In the rows, 128 means zero.
Known rows, with every step that occurs:
ripore maro risis: [116 129 135  99 150 185 111 180 124 166 113 157 120 127 153 124 127 146
 117 110 115 170 131 109  85  97 111 122 110 119 145 136 121 192 165 122
 159 122 140 167 134 141 125 152  84 105 116 140 141 139 124]
ripore vuse: [122 119 104 101 126 127 148 131 124 122 104 120 156 144 131 112  88 120
 115 146 157 137 129 130 102  87 108 104 123 155 138 114 136 171 136 109
 150  76 166 184 128 136 124 145 110 115 107 165 115 116 159]
maro sugetid: [132 117 105 137 157 160 149 157 133 135 136 105 144 134 161 121 114 146
  96 109 110 147 114 119 115 108  69 148 112 125 122 109 126 190 164 118
 137 119 150 119 162  87 131 119 103 126 112 149 167 166 144]
zodim kavun sugetid: [104  98  80 112 202 117  95 144 141 124 104 105 148 189 164 138  87  84
 121 122 143 149 154 165  95 117 104 142 143  97 137 100 128 190 147 161
 155 115 140 149 149 132 127 111  53 142 126 180 160 127 123]
paduv maro risis tezo zodim kavun sugetid: [100  87  89 113 216 160  72 126 101 161 103 169 117 190 219 127 115  79
 152  92 151 160 149 178 100  93  64 142 144  63 165 155 132 166 156 184
 148 128 152 164 141 130 122 126  51 128 136 184 123 160 117]
paduv maro: [114 111 129 126 152 197 119  98 111 121 131 123 155 146 180 118 104 101
 121 104 141 146 126 114  93 103  95 172 135 144 147  97 148 157 164 103
 143 112 163 187 114  99 120 158 106 125 139 158  98 124 160]
zodim kavun toraz: [136 106 108 129 187  95 108 151 132 121 113 163 143 152 125 152  94  77
  93 150 150 121 146 153  82 114 136 150 128 146 151 105 142 173 152 122
 144 109 138 145 136 161 113 128  62 153 121 164 145 142 119]
tezo fetav kavun: [122  83 156 106 169 159 151 137 136  94 125 110 148 150 142 141  60  95
 118 109 102 132 168 170  99 113 114 142 133 109 126 112 126 197 158 182
 137 100 142 174 155 104 140 104 104 167 143 133 196 180 121]
fetav kavun risis: [112  89 131 134 171 146 119 110 153 101 142 131 150 153 139 153  96  93
 121 131 148 134 160 163 109  80  90 129 105 126 121 112 136 176 176 160
 148 116 142 163 145 105 105 168  76 149 157 179 154 129 133]
vuse ripore maro risis: [139 133 133 107 150 181 128 210 118 175 131 157 134 105 167 114 112 141
 112 100 123 169 111 100  95 109 106 155 112 124 143 108 121 184 166 117
 172 133 131 172 138 134 113 174  97 103 111 146 141 133 143]
paduv maro ripore vuse risis tezo: [139 127 117  98 173 229 115 129 130 182 102 148 139 181 209  95  75 126
 123 110 145 144 103 126  88  78  20 152 115 181 150 112 148 137 163 107
 166 112 156 186  64 133  83 204 117 107 130 164  59 131 161]
kavun fetav: [119 127  97  99 146 139 133 134 126 140 103 103 142 167 113 139  88 119
 127 136 127 156 121 145  84  82  91 118 130 131 145 120 122 198 165 154
 154 114 151 151 138 129 148 134 104 147 118 141 134 106 158]
vuse paduv maro: [124 112 121 141 169 208 140 107 125 119 131 107 153 123 208 121 125 119
 140 122 141 158 141 120  93 116  90 193 164 166 148 114 150 166 162 125
 138 100 182 174 114  73  94 153 110 112 130 157  93 126 164]
tezo paduv maro sugetid: [112 110 127 140 157 212 170 149 105 122 131 113 151 125 226  99 136 130
 119 117 106 144 116 117  96 119  70 206 124 140 147 112 137 190 171 101
 121 141 160 166 150  78 129 149  91 131 123 185 145 154 166]
kavun fetav maro: [144 120 100 114 135 147 118 137  93 149 122  86 140 187 143 115  58 117
 126 131  98 161 108 119  75  93 101 129 124 119 163 105 126 196 177 160
 158  93 155 170 104 144 158 123  90 145 134 152 129 117 167]
pufi toraz: [148 115 108 111 159 142 124 112 131 108 129 170 139 193 146 138 134 132
 104 126 137 146 145 116 106 119  96 122 107 116 136  97 143 161 149 141
 169  96 150 152 121 132 130 147  85 136  98 129 164 141 147]
maro risis tezo: [118 117 130 107 168 183  98 153 143 187 122 186  93 149 161 125  88 135
 114  92 129 160 107 125 101 102  49 118 101 121 125 141 147 168 172 155
 148 104 140 122 121 119 109 155  96 114 129 132 116 148 136]
vuse paduv maro sugetid: [133 110 109 161 186 220 158 147 119 129 142  81 154 122 227 111 134 139
 118 116 108 157 138 115  98 108  65 188 144 154 141 111 142 179 177 117
 127 122 183 146 147  56 103 140 101 117 120 168 123 164 156]
paduv maro risis: [111 102 141 123 163 207 127 126 121 151 130 166 128 125 192 122 129 122
 107  93 126 163 117 111 100 107  90 163 125 121 151 136 143 169 185 126
 159 121 154 185 130 106 115 181 100 109 129 145 132 128 127]
tezo zodim: [132 117 104 114 132 135 128  98 109 107 131 152 135 129 136 135 142 112
 135 111 146 126 135 150 141 112 122 142 130 106 145 159 117 172 126 161
 133 106 153 150 149 106 130 114 118 127 114 126 135 167 162]
tezo paduv maro risis: [105 105 154 118 152 213 149 135 119 141 118 176 122 109 213 112 142 125
 121 119 114 165 120 114 101 129  92 196 121 124 162 152 135 176 175 133
 155 131 151 194 133 108 114 169  87 112 136 157 142 113 140]
fetav maro risis vuse sugetid: [159 116  92 139 168 146 144 148 120 161 142 107 138 148 190  94 110 144
  97 130 121 157 131 144 110 148  86 123 104 159 150 130 103 163 169 170
 157 110 154 181  79 114  99 138  59 101 119 167 160 130 120]
paduv maro ripore vikekit: [135 114 168 109 163 249 137 146 127 117 134 166 178 111 153 119  85 104
 101 103 144 146 102 107 105  71 103 177 134 140 154 139 141 165 166  96
 183 117 131 177 104 126 132 175 143 135 135 132  81 156 171]
zodim kavun fetav: [119 109 103 102 173 118 100 141 128 119  95 123 143 178 128 140  87  90
 139 143 133 144 137 158  73  90 107 140 148 116 153 108 113 191 167 170
 158 116 146 147 128 134 151 124  82 151 136 159 165 121 136]
risis tezo paduv maro ripore: [102 120 155 117 169 252 132 148 131 142 110 193 144 152 219 101  80 113
 127 102 122 140 109 103  89 102  72 209 118 145 151 130 144 159 159 113
 158 126 150 164 101 129 106 184 133 122 145 140  84 141 180]
zodim kavun: [125 101 131 117 184 127  92 123 139 109 113 160 138 154 155 131 103  84
 123 125 150 129 145 145  98 106 115 162 142 114 134 104 126 173 159 137
 142 105 143 149 122 111 132 128  81 136 143 159 170 153 125]
risis tezo: [118 126 116 110 158 170  94 131 136 164 119 157 115 170 150 123  74 117
 129  99 136 150 113 123  97 101  62 133 117 135 120 110 155 157 154 146
 134  97 143 118 103 120 119 140 107 131 132 145  82 143 162]
tezo paduv: [117 126 134 105 130 154 157 143 129 112 108 150 131 118 161 117 129 125
 129 136 117 139 128 125 115 144 113 189 121 136 141 135 132 185 147 140
 132 120 142 154 134 108 124 133  94 136 122 152 150 118 168]
fetav maro ripore vuse: [138 111 118 121 134 165 150 165 110 136 117 140 170 165 160  94  43 121
 101 133 133 134 102  96  91  76 119 123 113 142 159 118 126 175 153 103
 176  59 177 194 104 160 128 166 148  98 114 149 117 148 160]
kavun zodim: [124 123 126 115 149 133 125 119 149 127  94 131 134 129 128 150 119 112
 129 112 152 128 147 128 105  76 107 139 120  92 148 131 150 182 166  99
 148 138 136 149 105  98 130 124 142 127 117 135 127 115 164]
ripore vikekit: [147 121 147 100 141 174 133 133 129 119 130 133 144 103 110 132 103 111
 111 121 147 149 112 131 115  93 107 143 129 132 134 134 140 172 154 117
 160 106 123 152 112 113 144 125 107 154 118 150  99 135 168]
kavun risis: [110 118 110 129 151 141 117 111 146 106 145 138 138 154 147 145 120 110
 118 139 159 135 133 131 109  90  82 145 103 142 120 117 142 163 173 143
 149 113 138 151 136 107 109 167  78 128 138 181 123 102 143]
tezo paduv maro: [105 114 143 117 146 203 150 112 110 116 114 142 140 127 207 106 132 106
 140 130 126 147 137 118  99 128 112 210 133 146 155 115 142 168 156 114
 135 124 156 194 116 101 114 151  95 136 135 172 110 112 170]
vuse risis tezo: [146 136 109 103 168 187  97 124 147 175 112 140 102 172 170 119  91 133
 132 101 121 150 111 139 110 118  19 155 109 157 125 115 142 144 167 149
 143 121 134 130  76 104  97 149  80 133 131 155 101 128 149]
risis tezo zodim kavun: [128 103 116 109 184 131  63 113 107 126 111 189 122 167 173 131 113  77
 159 110 159 116 146 161 119  94  93 150 145  96 144 144 128 152 133 172
 126 105 144 131 117 120 131 116  88 137 147 158 130 185 142]
ripore maro: [115 137 123 100 135 173 106 167 120 136 112 116 146 144 142 123 115 130
 139 121 130 155 144 113  75  97 135 132 131 140 142 101 130 182 140 100
 141 109 145 165 123 135 132 139  89 131 118 161 101 133 150]
tezo zodim kavun fetav maro: [150 102  99 112 156 119  95 121  69 122 110 124 142 189 159 117  83  82
 155 136 115 139 134 156  86  87 121 136 147  86 182 133 103 197 159 181
 145 104 166 179 113 143 170 100  84 147 147 162 154 157 146]
kavun risis vuse ripore maro sugetid: [153 150  91 139 161 162 150 214 123 152 149  90 159 134 180  99 107 142
 110 130 140 143 120 131  92 103  77 150 106 151 136  66 120 166 163 107
 141 154 129 163 136 109  96 185  79 117 125 218 109 137 155]
ripore maro sugetid: [122 135 113 126 150 186 132 196 118 152 122  79 147 136 163 113 123 156
 118 118 110 154 131 106  80  87  92 136 115 133 129  92 122 193 155  98
 130 128 153 141 156 119 134 129  94 129 108 170 139 168 146]

Rows:
[119 125 140 109 164 228 120 111 117 154 105 144 112 157 239  94 122 121
 149 117 119 151 122 134  97 129  35 217 128 164 150 127 147 152 168 119
 129 147 144 183  70  96  94 165  75 138 142 188  77 109 169] | vuse risis tezo paduv maro
[120 106 132 139 184 213 139 128 128 146 132 154 126 102 217 120 138 135
 122 110 128 171 130 118 104 113  90 177 146 141 156 156 147 179 179 143
 158 110 177 175 133  84  90 167 100  95 126 139 124 132 135] | vuse paduv maro risis
[130 121 147 115 146 190 126 172 109 176 116 185  84 140 202  92  92 137
 127 121  95 158 102 116 102 133  65 169  98 116 146 145 140 178 170 164
 145 109 147 145  95 132 126 142  81 118 140 152 123 132 157] | fetav maro risis tezo paduv
[142 131 137  83 171 182 128 138 132 142 114 121 103 178 175 118  82 129
 135 101 107 146 117 154 108 126  28 165 119 141 123 122 141 149 172 181
 132 116 121 143  98 106 119 116  86 150 131 157 127 149 132] | vuse risis tezo fetav
[117  89 156  99 180 183 126 141 136 129 119 128 129 173 152 130  34  93
 133  98 108 138 157 177  91  95  78 129 125 121 117 114 141 183 161 187
 129  96 140 151 132 110 135 114 102 167 154 136 154 185 129] | risis tezo fetav kavun
[109 100 126 128 176 171  84 123 148 143 134 158 119 180 152 143  69  93
 134 120 146 141 140 163 101  68  43 119 101 134 112 112 158 167 168 173
 134 107 145 136 110 117 105 172  75 145 162 177 101 137 145] | fetav kavun risis tezo
[130 118 126 131 171 235 144 140 109 170 119 115 119 143 247  89 137 151
 130 112  95 155 108 129 100 123   7 214 117 157 145 115 141 168 190 116
 120 159 148 155 101  77 102 151  62 131 134 197 110 147 162] | vuse risis tezo paduv maro sugetid
[164 123 139 104 162 192 118 139  97 156 127 111 105 196 199  95  50 124
 131 104  95 151 110 133  88 135  43 175 116 130 136 107 137 166 181 174
 138  94 143 169  71 123 134 104  77 147 140 165 126 162 135] | vuse risis tezo fetav maro
[137 117  86 177 192 199 165 136 131 120 152  70 153 138 231 112 141 134
 119 142 144 146 148 147  97 107  59 178 138 169 148 119 145 163 176 134
 126 127 170 168 125  51  74 173  75 108 135 214 100 135 145] | kavun risis vuse paduv maro sugetid
[116 113 152  86 180 182 127 170 129 155 120 166  91 156 170 118  75 130
 121  89 108 151 121 139  96 115  57 141 111 108 121 146 142 169 167 189
 141  98 127 144 135 118 133 115 100 130 131 131 138 165 115] | maro risis tezo fetav
[132 125 101 107 139 157  98 108 107 145 119 173 114 156 161 131 114 107
 150  99 146 130 134 144 129  97  80 128 123 112 133 159 137 158 126 169
 126 100 150 123 125 117 130 116 120 128 131 141  93 171 174] | risis tezo zodim
[133 105  97 155 166 207 172 145 113 128 129  77 168 120 227  94 127 141
 116 139 127 158 142 123  89  88  73 156 152 172 145 115 146 177 166 101
 137 104 198 175 147  69 102 145 106 103 113 189 105 153 159] | ripore vuse paduv maro sugetid
[107 108 140 118 178 213  94 135 120 191 126 191 104 152 198 114  91 115
 123  84 133 164 107 118  83  93  38 144 114 128 138 137 161 153 181 138
 147 114 159 154 103 112 108 175 100 111 140 148  85 140 135] | paduv maro risis tezo
[150 136  97 141 174 166 158 148 160 136 127 131 114 109 169 121 133 146
 110 141 130 163 147 161 120 148 108 144 150 152 155 162 128 172 154 178
 153  97 152 157 115  84  65 158  90  91 117 147 131 134 128] | maro risis vuse paduv
[113 102 101 122 163 188 160 147 124 126 115 122 201 154 212  97  90 128
 110 138 163 141 129 114  92  83  90 139 116 194 143 115 119 154 155 106
 171 109 172 203 104 131 110 166 113 101 107 158 120 137 156] | paduv maro ripore vuse sugetid
[128 102 113 163 191 198 139  87 141 100 144  98 154 142 204 129 112  93
 139 148 159 147 186 182 100 103  98 164 161 178 160 119 147 159 161 153
 140 114 168 210 100  67  56 192  74 124 163 200  79 119 142] | fetav kavun risis vuse paduv maro
[119 118 118 106 141 163 156 165 142 124 106 151 176 147 141 110  77 123
 102 135 154 131 109 118 103  75 113 122 116 146 145 126 128 168 138  95
 178  77 160 180 131 148 114 176 158  98 107 136 126 146 164] | maro ripore vuse
[123 112  91 114 156 157 166 163 137 122 114 123 194 145 169 105  92 143
 101 140 163 138 130 120 105  90  95 120 107 180 137 122 110 159 145 121
 172 103 166 174 114 139 110 156 119 101  97 138 142 144 159] | maro ripore vuse sugetid
[142  98 136  85 175 178 137 136 129 133 105 111 126 176 170 120  42 108
 133 124 116 142 163 195 101  93  50 119 127 142 131 112 134 174 168 176
 142 101 142 186 109 121 113 133  86 160 137 172 141 169 125] | ripore vuse risis tezo fetav kavun
[162 109  96 118 168 118 115 136  89 152 116 148 111 171 156 111 106 100
 130 136 120 143 142 186 105 110 123 120 142  89 193 163  93 183 159 204
 157 112 152 195  95 138 127 140  68 115 146 168 161 151 110] | tezo zodim kavun fetav maro risis vuse
[118  97 117 129 178 106  89  93 119  83 135 184 142 160 166 145 151  70
 149 136 185 111 154 163 124  84 107 163 129  99 144 146 115 154 154 169
 139 119 141 160 148 113 119 147  64 137 153 191 152 141 123] | tezo zodim kavun risis
[159 117 177 103 157 214 154 172 106 114 142 141 159 131 150 103  42 109
 101 109 114 144  97 110 103  86 114 171 123 115 147 140 124 180 167 140
 176  93 129 170 104 146 162 121 136 150 133 129 126 182 155] | tezo fetav maro ripore vikekit
[117  88 161 105 171 142 142 117 143  99  88 113 143 137 128 160  79  89
 136 110 126 122 185 178  98  79 120 133 127  78 148 132 142 196 165 143
 137 136 133 179 131  99 141  99 139 162 138 135 177 157 135] | tezo fetav kavun zodim
[134 109  71 104 205 127  72 112 122 151 100 128 115 207 197 134 115  89
 152 108 142 147 150 203 119 118  48 149 140  89 148 140 118 170 137 193
 139 139 131 143 121 132 116 106  37 142 130 184 139 152 130] | vuse risis tezo zodim kavun sugetid
[162 158  99 110 141 166 129 184 124 155 128 109 161 130 152 102  86 124
 123 116 145 144 128 127  94 124 133 152 131 158 147  68 123 162 138 102
 150 128 119 190  98 133  95 175 105 121 122 179  85 120 169] | risis vuse ripore maro
[169 126 111 114 145 184 140 150 117 153 108 124 151 166 183  92  74 143
  99 137 123 137 100 113 105 106  68 150 115 160 164 118 118 161 164 112
 178  96 164 207  75 150 105 175 115 103 114 158 136 134 150] | fetav maro ripore vuse risis
[150 128 101  98 143 144 138 119 134 140 107 102 136 151 155 114 117 140
 116 149 143 142 129 146 113 103  62 135 128 171 141 113 126 155 155 119
 158 103 152 194  94 119 102 155  86 115 100 171 136 108 148] | ripore vuse risis
[112 114 128 135 166 225 145 147 106 153 120 124 127 141 233  91 111 131
 131 111 102 150 109 121  85 106  37 194 121 147 136 112 152 180 169 120
 117 141 161 144 131  87 125 147  85 134 136 183 103 156 171] | risis tezo paduv maro sugetid
[114 106 126 125 199 144  61 132 145 137 128 183 115 189 170 135  91  81
 143 125 176 128 131 150  87  76  52 151 112 127 118 108 153 150 172 161
 136 110 140 123 104 121 110 162  54 136 166 198  96 126 131] | zodim kavun risis tezo
[124 123 133  98 145 182 134 177  99 187 106 159  89 161 184  98  86 134
 139 135  82 174 101 130  82 110  59 147 106 116 159 152 135 201 182 184
 153 119 140 147  97 146 139 139  70 127 138 157 121 118 159] | kavun fetav maro risis tezo paduv
[187 131 130 114 153 168 154 177 135 153 152 152 145  80 129 111  96 116
  82 110 151 155  91 141 138 118 101 153 122 134 155 127 124 159 158 126
 184 128  99 179  96 113 108 179 114 121 118 158 105 132 162] | maro risis vuse ripore vikekit
[135 111 101 103 136 166 153 170 102 149 103 111 174 181 147  99  34 122
 109 146 121 145  98 112  77  55 105 102 118 138 168 121 119 187 158 124
 188  73 178 203 110 177 146 162 139 108 118 150 122 134 167] | kavun fetav maro ripore vuse
[148 104  91 131 184 147  99 163  65 166 120 111 129 196 193 101  78 103
 140 119 103 143 113 150  82  70  50 136 129  83 159 129 111 198 173 183
 125 117 174 128 129 124 172  93  74 143 142 176 142 198 148] | risis tezo zodim kavun fetav maro sugetid
[125 110  95  90 174 122  78 127 102 139  93 155 126 192 144 136  99  78
 170 125 143 140 140 185  90  75  84 126 146  97 159 149 116 181 148 199
 136 119 148 131 132 137 153 112  85 148 145 157 122 152 147] | risis tezo zodim kavun fetav
[151 106 126 135 165 167 168 167  88 134 146  77 144 156 190  93  68 140
 102 107  74 146 109 112  91 120  79 162 114 106 129 100 124 204 181 155
 131  97 156 152 153  97 159  87  95 141 123 167 185 190 133] | tezo fetav maro sugetid
